(in the rows, 128 means zero)
Known rows, with every step that occurs
labu > ronut > suza: 189 100 148 111  85 124 158 134 151 130 120 133 125 132 141 159 123 145 100 128 142 107 123 107 149 109 115
dedabuk > ponu > suza > ribaf > ronut > bage > labu > berun: 192 109 117 139 115 103 123 136 114 137 124  93 128  98 122 138 180 144 115 134 136 164 142  88 138 148  77
ponu > ronut > bage > labu > berun: 176 132 159 122 106 118 126 120 130 139 141 121 104 127 123 143 152 157 107 125 126 144 117  92 141 148 110
bage > ronut > ribaf > suza > ponu > dedabuk: 177 115  90 136  83  90 160  93 109 148 122 120 142 139 141 130 146 130 145 175 160 119 144  81 132 133 126
ribaf > ronut > ponu > suza: 167 114 105 108 124  83 145 101 127 134 140 121 114 153 135 169 113 148 110 135 130 129 140  41 134 121 123
ponu > suza > ribaf: 175 104 108 121  82  99 147  99 120 156 120 108 122 150 136 144 155 160 150 135 154 142 123 106 147 124 131
dedabuk > ponu > suza > ribaf: 182  92  96 126 103 103 140 104 122 149 106  93 142 114 125 122 167 156 146 145 150 153 129 113 149 138 111
dedabuk > ponu > suza > ronut > labu > bage: 167 103  69 123 145 129 156 103 100 110 112 110 166 102 119 127 124 147 139 117 129 155 117 117 137 134  91
suza > ribaf > ronut > bage > labu > berun: 203 123 139 137  76 100 127 137 115 162 126 109 110 137 118 157 166 152  86 146 158 129 137  58 138 137 105
vini > ronut > labu > bage: 178 110  85 120 100 134 160 129 117 162 124 133 131 125 104 113 123 149 107 124 142 112 100  79 136 121 119
ribaf > suza: 182 103 128 105  87  88 156 104 130 148 132 129 105 159 138 169 119 166 153 143 142 111 116  63 133 116 152
labu > ronut > vini: 203 111 110 111  95 138 162 131 152 151 147 132 122 136 121 168 140 158  87 127 145 136 107 108 157  98 123
ronut > suza > ponu: 177 115 126 121  99 110 158 112 122 143  94 119 154 125 133 127 120 149 116 145 131 114 133  99 144 131 120
vini > ronut > ribaf > suza > ponu: 205  97  97 124  76 106 158 135 130 167 126 121 151 127 127 108 143 140 128 167 151 107 137  46 138 117 110
ponu > suza > ribaf > ronut: 169 101 113 116  90  83 143 107 121 150 127 111 114 153 141 173 149 151 128 133 157 142 129  82 140 108 122
dedabuk > ponu: 186  97 111 115 107 108 145 108 138 153 105 108 133 120 112 120 130 166 124 158 149 134 122  95 151 141 131
labu > bage > ronut: 156 120 118 113  95 109 147 100  92 136 116 122 112 149 118 133 140 166 128 139 137 126 125  91 126 138 134
bage > labu > ronut: 187 119 127 113  95 141 125 134 151 124 133 128 126 118 116 147 143 151 106 139 150 141  93 109 152 114 133
suza > ponu > ronut > bage > labu: 170 141 138 124 131 118 119 105 121 127 125 105 151  95 117 129 153 157 118 144 120 146 117  98 139 152 112
ribaf > suza > ponu: 191 112 111 114 104  97 150 103 122 140 126 116 141 143 134 154 126 163 150 147 131 117 122  59 128 128 140
ronut > suza: 168 108 144 112  82 102 163 112 129 151 100 132 118 140 137 142 113 152 119 141 142 108 126 103 150 118 132
suza > ronut > ponu > dedabuk: 182 119  88 127 113 115 164  92 115 149 137 121 175 152 128 135  89 157 127 155 137 115 140  74 144 142 135
dedabuk > ponu > ronut > berun: 157 103 111 108 115 106 148 118 137 152 109 125 123 112 126 122 164 139 114 136 147 147 109  81 145 154 101
dedabuk > ponu > suza > ronut > bage > labu > berun: 185 113 121 127 139 127 143 128 113 114 134 104 159 100 122 121 142 156 139 125 121 171 140 108 148 149  80
ribaf > ronut > vini: 176 115 109 106 101  96 160 118 132 165 136 133 104 151 122 187 121 157  79 138 152 139 117  72 149  88 131
dedabuk > ponu > ronut > bage: 173 108 146 116 129  99 133 103 134 141 120 101 126  97 119 130 147 165 121 146 130 136 131  99 145 154 105
ponu > suza: 162 108 119 105 104  99 154  97 132 143 132 120 110 152 137 152 119 166 154 127 135 143 117 103 145 120 141
ribaf > ronut: 172 106 132 102  96  84 146 113 138 154 127 128 103 161 128 177 106 161  97 146 158 120 123  56 142 106 142
labu > ronut > ribaf > suza > ponu: 222 101 102 125  78 118 147 129 146 131 128 117 141 128 136 149 144 137 113 158 150 107 132  66 134 121 109

Rows
148 114 149 110  91 100 168 100 114 134 107 139 119 148 142 131 138 141 122 143 161 124 135 107 154 113 124 | bage > ronut > suza
170 117 111 133  98 106 159 108 121 157 104 117 160 119 139 136 107 146 128 149 121 110 131 115 137 140 130 | ronut > suza > ponu > dedabuk
175 138 154 121 106 109 131 116 124 146 126 115 112 106 109 135 133 168 131 152 132 130 117  98 146 145 133 | ronut > bage > labu
178  96  75 129 120 101 143 105 124 140 107 105 137 109 125 144 159 131 114 134 165 152 119  98 147 120  97 | dedabuk > ponu > suza > ribaf > ronut > labu
190 109 106 114 101 118 157 124 135 169 138 125 144 142 112 101 126 157 111 152 138 109 134  42 150 132 127 | vini > ronut > ponu
165 117 110 107 110  95 154 112 122 140 129 131 132 134 146 156 157 139 140 128 129 128 110  46 122 140 113 | ribaf > suza > ponu > ronut > berun
196 112 100 128  83  89 138 105 118 164 115 110 128 155 121 150 149 148  86 162 166 110 142  36 141 130 124 | suza > ribaf > ronut > ponu
210 118  98 131  86 134 123 137 139 116 123 119 147 100 124 137 162 128 112 159 148 132 111  85 138 120 108 | bage > labu > ronut > ribaf > suza > ponu
179 117 100 113 117 105 152 100 120 138 140 123 139 131 138 170 153 152 128 129 124 142 111  78 133 111 119 | ribaf > suza > ponu > ronut > vini
165 114  98 107 121 120 177 103 114 136 147 129 150 146 137 162 120 161 138 115 137 167 120 119 159  93 115 | ponu > suza > ronut > vini
170 107  88 123  99  95 151 100 122 146 121 120 117 146 136 170 147 134 116 124 170 141 113  88 144 102 116 | ponu > suza > ribaf > ronut > labu
163 112  91 111 127 123 174  92 121 121 132 134 152 147 137 150 105 144 141 113 156 150 110 112 155 104 118 | ponu > suza > ronut > labu
176 108 118 118  70  87 162  96 115 142 119 132 107 156 140 135 153 136 137 169 178 119 139  70 143 114 127 | bage > ronut > ribaf > suza
171  94 103 110 134 113 155 105 122 120 122 108 165 119 131 130 123 160 150 133 140 161 132 112 153 125 106 | dedabuk > ponu > suza > ronut
183 106  96 114 100 129 170 124 143 169 129 140 134 137 111 114 121 144 107 133 168 118  99  80 158 107 128 | vini > ronut > labu
176 123  81 124 100 126 154 100 111 146 105 127 114 134 107 138 114 153 110 126 140 114  95  94 129 135 135 | ronut > labu > bage
158 128 140 114 132 114 147 110 108 113 143 116 148 115 132 148 122 162 159 125 126 158 127 114 149 125 109 | ponu > suza > ronut > bage > labu
178 125 149 114 115 104 148 116 106 119 144 125 142 122 134 164 122 162 157 141 134 125 126  73 137 121 119 | ribaf > suza > ronut > bage > labu
172 109  94 119  94  92 153 111 116 160 135 116 115 145 137 180 162 149 112 126 153 157 124  95 147  93 112 | ponu > suza > ribaf > ronut > vini
162 104 148 105  92  82 156 122 131 145 110 135 106 146 142 177 105 144  91 139 149 109 132  71 141  99 123 | ribaf > ronut > suza
175 126 117 110  92 140 140 151 148 137 129 143 117 113 120 141 161 132 104 130 151 143  87  88 148 131 115 | bage > labu > ronut > berun
171  94 105 112 123 103 146 103 133 137 117 105 131 116 125 129 135 162 150 138 132 154 124 111 148 135 121 | dedabuk > ponu > suza
160 124 104 116 108 117 169  84 123 138 117 142 120 153 121 128 136 137 113 139 184 134 106 100 158 113 136 | bage > ronut > labu
183  94 105 123  95 105 134 103 141 147  98 108 129 110 121 110 155 141 103 165 159 137 128  98 152 139 104 | dedabuk > ponu > ronut > ribaf
202 112 112 124  73 127 128 137 144 123 129 129 118 113 127 149 155 130 115 155 157 127 106  88 142 109 117 | bage > labu > ronut > ribaf > suza
183 120  90 130 105 110 149  98 129 167 123 107 160 133 123 136 106 164 135 158 129 123 121 100 135 150 151 | suza > ponu > dedabuk
185 117  87 130  98 103 146  90 114 151 123 104 136 145 128 126 155 152 137 144 137 129 140  72 142 145 123 | ronut > ponu > suza > ribaf
185 110 106 107 104 110 179 110 111 140 147 138 144 153 138 179 120 162 136 131 145 134 119  78 146  89 125 | ribaf > suza > ronut > vini
173 121  77 141  85  98 147 100  80 141 116 111 138 126 131 131 145 140 145 162 126 112 142  81 105 152 117 | labu > bage > ronut > ribaf > suza > ponu > dedabuk
161 124 106 111 113 112 150 112 129 151 116 126 143 131 130 128 157 141 112 132 137 141 109  68 137 153 110 | suza > ponu > ronut > berun
185 110 155 112 100 106 158 135 134 175 144 119 126 125 115 119 124 172 128 147 135 109 135  68 149 133 121 | vini > ronut > bage
157 135 161 115 116 109 121 106 129 133 133 118 110 107 122 146 149 159 122 137 130 141 109 105 144 139 120 | ponu > ronut > bage > labu
192 124  93 132 102 140 120 123 130 117 135 112 145 109 122 133 179 134 115 135 140 148 113  97 147 131 107 | bage > labu > ronut > ponu > suza > ribaf
